Every row comes from one small tree of marks. The marks that hang from a mark follow it in brackets, in alphabetical order. Every link used is in the known rows. Which tree was each row made from?
Known rows
ziko{rusiker{dabokuv sigab{fisazo}}}: [-0.08  1.56 -2.70 -2.62  1.52 -0.41  0.97 -4.18 -0.90 -0.84 -2.82 -2.80
 -1.18 -1.66 -3.52 -1.29 -1.25  2.33 -5.12  0.41  2.32 -1.18  1.77]
rusiker{dabokuv ziko}: [ 2.50  2.94 -1.81 -0.54  3.28  4.94  1.38  1.93 -0.09  1.09 -2.64 -0.01
 -4.54  0.09 -0.45  2.13 -2.23  0.84  1.73  0.22 -1.30 -3.76 -1.84]
sigab{fisazo}: [-2.60  1.96 -1.80 -2.06  1.44 -3.50  3.03 -2.98 -1.00 -3.12 -4.00  3.10
  1.81 -0.11  1.35 -0.98  3.50  0.67  1.35  1.64 -1.17 -2.14  0.28]
ziko{fisazo{sigab}}: [-0.19 -0.38 -0.43 -3.58  0.92 -1.32  1.06 -3.27  0.77 -0.38 -1.88  0.39
  1.23  0.87  4.46 -1.29  4.58  0.22 -1.93 -0.73 -0.17 -6.50 -0.20]
fisazo{rusiker sigab ziko}: [-1.85 -7.34 -2.73 -1.21 -1.32  4.74  4.08  3.46 -0.53  0.41  1.54  1.06
  1.86  1.85  7.60  0.88  7.21  0.79 -0.96  0.19 -0.39  3.25  0.36]
keke{bosiz dabokuv vazil{rusiker}}: [-1.54  2.36  1.61  2.16 -1.72  2.34 -3.75  3.92  1.55  0.78  3.33  0.91
  0.14 -2.30 -0.35  0.01 -1.83 -2.31  0.00  1.89  0.47  0.97  3.51]
bosiz{keke}: [ 0.31 -1.28  1.76 -0.39  2.20  1.88  1.70  1.02 -1.63 -1.15 -4.67  1.98
  4.57  2.07  0.41  1.49  1.71  0.85  3.32 -0.75 -1.36  0.74  1.22]
dabokuv{rusiker}: [-2.48 -4.80  0.80 -0.23  1.32  2.65  3.80 -0.96 -1.47 -0.42 -2.14 -0.01
  4.04 -1.64 -0.44 -0.73  0.96 -0.42  1.98  0.54 -0.78  1.33  1.20]
vazil{keke rusiker}: [-2.27 -2.07  3.79  2.52 -3.86 -4.07  2.78 -0.45  0.22 -1.18  2.44  1.61
  5.78  0.71 -1.02 -1.24  0.01  2.66  2.20 -0.92 -2.56  7.45 -2.99]
fisazo{rusiker{dabokuv ziko} sigab}: [ 0.83 -2.38 -1.63  0.42  0.32  5.80  2.26  2.90  0.23  2.53  0.94 -1.32
 -2.36  0.53  5.93  1.80  2.88  0.67 -1.02  1.04 -0.87  0.77 -0.78]
rusiker{sigab}: [ 1.24  0.11 -0.49 -3.11  0.10 -1.60  0.72  0.65 -1.60 -1.69 -3.09 -1.10
 -0.52  0.44 -0.47 -0.63  1.73  2.69  0.58  0.34  1.29 -1.57  2.75]
rusiker{sigab{fisazo}}: [-0.51  1.75 -2.08 -3.20  0.47 -5.90  1.05 -3.24 -1.66 -2.77 -3.94  0.66
 -0.81  0.53 -0.25 -1.47  2.85  1.91  0.11  1.04  0.97 -2.54  2.25]
vazil{keke{bosiz dabokuv{rusiker{sigab}}}}: [-0.92  0.68  2.00  0.70  0.65 -4.18 -1.05  0.32  0.16 -1.36  2.74  0.51
  0.72 -2.64 -1.23 -1.27  1.04 -0.64  5.77  2.39  1.26  0.19 -1.00]
bosiz{keke{dabokuv}}: [ 1.24 -0.47  2.73 -0.38  2.95  3.23 -1.49  2.75 -1.59 -2.09 -3.63  1.14
  2.74  1.43  0.70  3.17  1.98 -0.55  3.01  0.56  0.20 -0.83  0.52]
fisazo{sigab}: [ 0.80 -1.13  1.37 -1.89 -0.11  2.83  0.60  1.06 -1.07 -0.35 -1.33 -0.29
  1.69  1.47  5.51  0.69  6.36  1.02 -1.24  1.25 -0.40 -1.51  1.81]
keke{bosiz dabokuv{rusiker{ziko{fisazo}}} vazil}: [-0.81  2.15 -1.40  1.43  1.48  1.45 -2.43 -0.10  1.77  2.67  2.13  0.01
 -2.71 -3.10 -0.56 -1.69 -3.37 -6.37  0.92  0.80  0.21 -4.16  1.92]
rusiker{dabokuv sigab ziko{fisazo}}: [ 3.61  3.89 -4.11 -2.90  2.90 -1.85 -0.37 -2.63  0.56  1.48 -2.95 -1.69
 -7.67  0.64 -1.99 -0.12 -3.57  1.20 -0.91 -1.91  0.74 -8.37 -1.69]
bosiz{keke{dabokuv vazil{rusiker{ziko{fisazo}}}}}: [ 0.78 -0.42  1.45  2.37 -0.42  0.68 -2.38 -0.38  0.23  1.32 -0.95  0.48
  1.60  2.92 -0.50  0.96 -3.07 -3.25 -1.85 -2.90 -1.58  0.63  0.21]
bosiz{keke{dabokuv vazil{rusiker{ziko}}}}: [ 1.34 -0.67  2.38  3.15 -0.91  2.55 -2.45  1.87 -0.54  1.14 -0.89  0.27
  1.83  3.01 -0.41  1.96 -2.54 -2.72 -1.03 -1.93 -1.86  3.13  1.22]
bosiz{keke{dabokuv vazil{rusiker{sigab{fisazo{ziko}}}}}}: [-0.15 -1.93 -0.35  1.43 -0.97 -2.09 -2.81 -0.64 -1.08 -0.89 -1.27  1.66
  1.34  4.00 -0.33  1.23 -0.52 -1.43 -2.32 -2.01 -0.45  2.54  2.23]
keke{bosiz dabokuv vazil}: [-0.36  3.84 -0.31 -0.17  0.96  2.04 -3.31  4.70  1.35 -0.34  1.59  1.30
 -2.11 -2.05  1.13  0.08 -0.15 -2.36  1.73  2.77  0.84 -3.40  4.11]
bosiz{keke{dabokuv vazil{rusiker}}}: [ 0.06 -1.94  2.83  2.36 -0.76  1.86 -2.67  2.12 -0.60 -0.37 -0.90  0.75
  3.55  2.72 -0.12  1.84 -1.28 -1.15 -1.20 -1.34 -1.27  3.39  2.31]
vazil{keke{dabokuv}}: [ 0.06  0.68  2.69 -0.33  0.27 -3.01  0.01  2.13  0.14 -3.36  1.08  1.20
  1.25  0.32  0.91  0.26  2.61  1.21  3.98  1.59 -0.34  0.08 -2.95]
bosiz{keke{dabokuv vazil{rusiker{sigab ziko}}}}: [ 2.21 -0.67  1.97  2.60 -1.37  0.83 -3.44  1.32 -1.01  1.25 -0.84 -0.83
  0.45  3.33 -1.08  1.50 -2.84 -2.27 -1.72 -2.20 -0.73  2.91  2.05]

Which tree is each row?
[ 0.87 -2.89 -0.57  0.23  0.38  0.73  2.25 -2.27 -2.05  2.02 -1.95 -2.38
 -0.62 -0.72 -2.15 -1.29 -1.73 -1.91  1.01 -0.71 -0.08  0.80  0.88]	dabokuv{rusiker{sigab ziko}}
[ 0.50  0.67 -2.86 -4.15  2.08 -1.03  0.83 -5.22  0.85  0.14 -2.22 -3.72
 -1.62 -1.87 -4.05 -2.42 -3.09  2.12 -6.13 -2.03  2.80 -5.40  0.17]	ziko{fisazo rusiker{dabokuv sigab}}
[-0.45  1.47  3.85  2.18 -3.15 -5.42 -2.78  0.94  0.64 -0.77  4.78  0.17
  1.39 -1.76 -2.40 -0.65 -0.48  0.92  3.40  1.28  1.47  4.48 -1.40]	vazil{keke{bosiz dabokuv} rusiker{sigab}}
[ 0.01  2.96  4.02  4.45 -2.49 -1.61 -1.15  1.41  1.31  1.34  5.06  1.03
  1.13 -1.89 -1.82  0.12 -2.24 -2.28  4.72  0.89 -1.01  4.88 -4.57]	vazil{keke{bosiz dabokuv} rusiker{ziko}}
[ 0.72  2.04  2.09  2.78 -3.70 -8.09 -1.60 -3.07 -0.21 -0.52  2.94 -0.26
 -0.86  0.92 -2.29 -0.82 -1.44 -0.90  0.48 -0.56 -0.51  4.43 -4.48]	vazil{keke{dabokuv} rusiker{sigab{fisazo} ziko}}
[ 0.99 -0.85  1.91  1.04 -0.19 -3.74 -0.16 -0.29 -0.60 -1.05  1.56 -1.01
 -0.51 -0.09 -1.06 -0.64  0.06 -0.98  3.33  0.37  0.02  1.37 -2.96]	vazil{keke{dabokuv{rusiker{sigab ziko}}}}
[ 0.82 -2.62 -3.70 -3.08  1.22  4.25  2.03  0.44 -0.84 -0.06 -1.39 -1.54
 -1.44  0.34 -2.23  0.23 -0.57  2.10 -3.58 -1.21  1.90 -0.12  0.77]	fisazo{ziko{rusiker{dabokuv sigab}}}
[ 0.27 -3.07 -0.48  0.63 -1.54  4.43  3.29  2.44 -0.34  2.49  1.05 -1.33
  0.41  0.65  6.45  0.38  4.36 -0.90 -0.40  0.65 -1.26  2.70 -0.28]	fisazo{rusiker{ziko} sigab}
[-2.14 -3.21 -1.46 -2.50 -0.14 -0.84  3.21 -1.72  1.24 -0.07 -0.12  0.24
  2.26 -0.07  5.45 -1.62  4.71  0.54 -1.77 -0.52 -0.07 -2.77 -0.63]	ziko{fisazo{rusiker sigab}}
[ 0.08  1.27 -5.51 -3.82  2.84 -3.28  0.22 -2.22 -0.94 -2.58 -3.56  1.67
 -5.07  1.36 -0.54  0.60  1.39  3.62 -0.82  0.48  1.33 -4.94  0.81]	rusiker{dabokuv sigab{fisazo{ziko}}}
[ 0.20  5.02 -0.74  2.42 -2.27 -2.01 -4.72  0.18  1.06  1.90  2.91  0.04
 -3.79 -1.57 -1.44 -0.91 -3.23 -4.13 -1.17  1.16  0.82  0.05  2.97]	keke{bosiz dabokuv vazil{rusiker{sigab{fisazo} ziko}}}
[-0.36 -2.67 -3.17 -2.22  1.87  6.36  3.15  1.28 -0.38 -0.04 -1.49 -0.19
  0.35 -0.22 -1.26  0.77 -0.25  1.42 -2.66 -0.94  0.65  0.17 -0.38]	fisazo{ziko{rusiker{dabokuv}}}
[-0.33  3.13  1.57  4.10 -1.26 -1.42  0.88  0.33  1.77  2.28  3.97  1.86
 -0.08 -1.46 -2.57 -0.27 -3.85  0.68  4.66 -0.22 -2.28  4.27 -4.36]	vazil{keke{bosiz} rusiker{dabokuv ziko}}
[-1.41 -1.40  4.96  2.60 -3.02 -2.65 -0.36  1.29  0.33 -2.23  3.58  0.80
  4.00  0.13 -0.74  0.49  0.42  1.42  1.96  0.40 -0.88  5.79 -3.67]	vazil{keke{dabokuv} rusiker}
[ 0.30  0.09 -1.47 -3.12  1.80  2.60  0.64 -5.09  1.35  1.41 -1.01 -3.08
  0.30 -1.14  0.83 -1.44  0.57  0.68 -7.73 -1.31  1.42 -5.54 -0.29]	ziko{fisazo{sigab} rusiker{dabokuv}}
[-0.30  0.92  0.84  2.63 -1.63 -4.09  1.84 -3.18  2.05  1.20  2.37  1.18
  0.10  0.75 -2.34 -0.86 -4.14  1.44  0.90 -2.76 -2.90  1.96 -6.52]	vazil{keke rusiker{dabokuv ziko{fisazo}}}
[ 0.72  0.46  0.37  1.18 -0.73  2.65  0.17 -2.33  1.06  2.70  0.42 -0.59
 -1.04  0.43  0.36  1.06 -2.21  0.25 -2.94 -1.83 -1.45 -0.95 -2.83]	vazil{rusiker{dabokuv ziko{fisazo{sigab}}}}
[ 1.27  0.02 -1.28 -2.42  1.26  2.88  0.67 -0.99 -0.89  0.08 -2.08 -4.21
 -1.08 -1.69 -3.83 -0.48 -2.01  2.97 -4.70 -0.09  2.54 -0.28  2.41]	ziko{rusiker{dabokuv sigab}}
[-0.48  3.27  2.32  0.14  1.05 -2.78 -0.81  2.76  0.96 -2.22  2.34  2.32
  0.79 -1.95  0.36 -0.13  2.25  0.04  6.57  2.87  0.33 -0.83 -2.08]	vazil{keke{bosiz dabokuv}}
[ 0.47  3.58  0.69  2.43 -2.10  1.54 -4.58  0.77  2.41  3.38  4.25 -0.16
 -2.36 -1.24  1.55 -0.50 -2.06 -5.03 -2.31  0.38  0.06 -1.71  1.62]	keke{bosiz dabokuv vazil{rusiker{ziko{fisazo{sigab}}}}}
[-1.41 -5.38 -5.59 -2.54  0.98  2.65  3.60  3.88 -0.26 -0.98 -0.09  0.66
 -2.74  0.71  1.26  1.31  1.18  4.04  0.55 -0.20  1.27  1.39  0.21]	fisazo{rusiker{dabokuv sigab} ziko}
[-0.02 -1.13  0.87  0.02 -1.18  0.76 -0.48  0.41 -0.69 -0.44 -0.64 -1.15
 -0.20  0.02 -2.50  1.25 -1.73  4.24 -1.71 -0.22  0.62  2.23  1.08]	vazil{rusiker{dabokuv sigab}}
[-1.84  1.61 -1.69  0.38  0.78 -2.40 -3.50 -0.96  0.28  0.10  1.44  0.28
 -2.39 -2.82 -0.86 -1.87 -0.78 -3.94  0.39  2.65  1.86 -2.70  5.12]	keke{bosiz dabokuv{rusiker{sigab{fisazo}}} vazil}
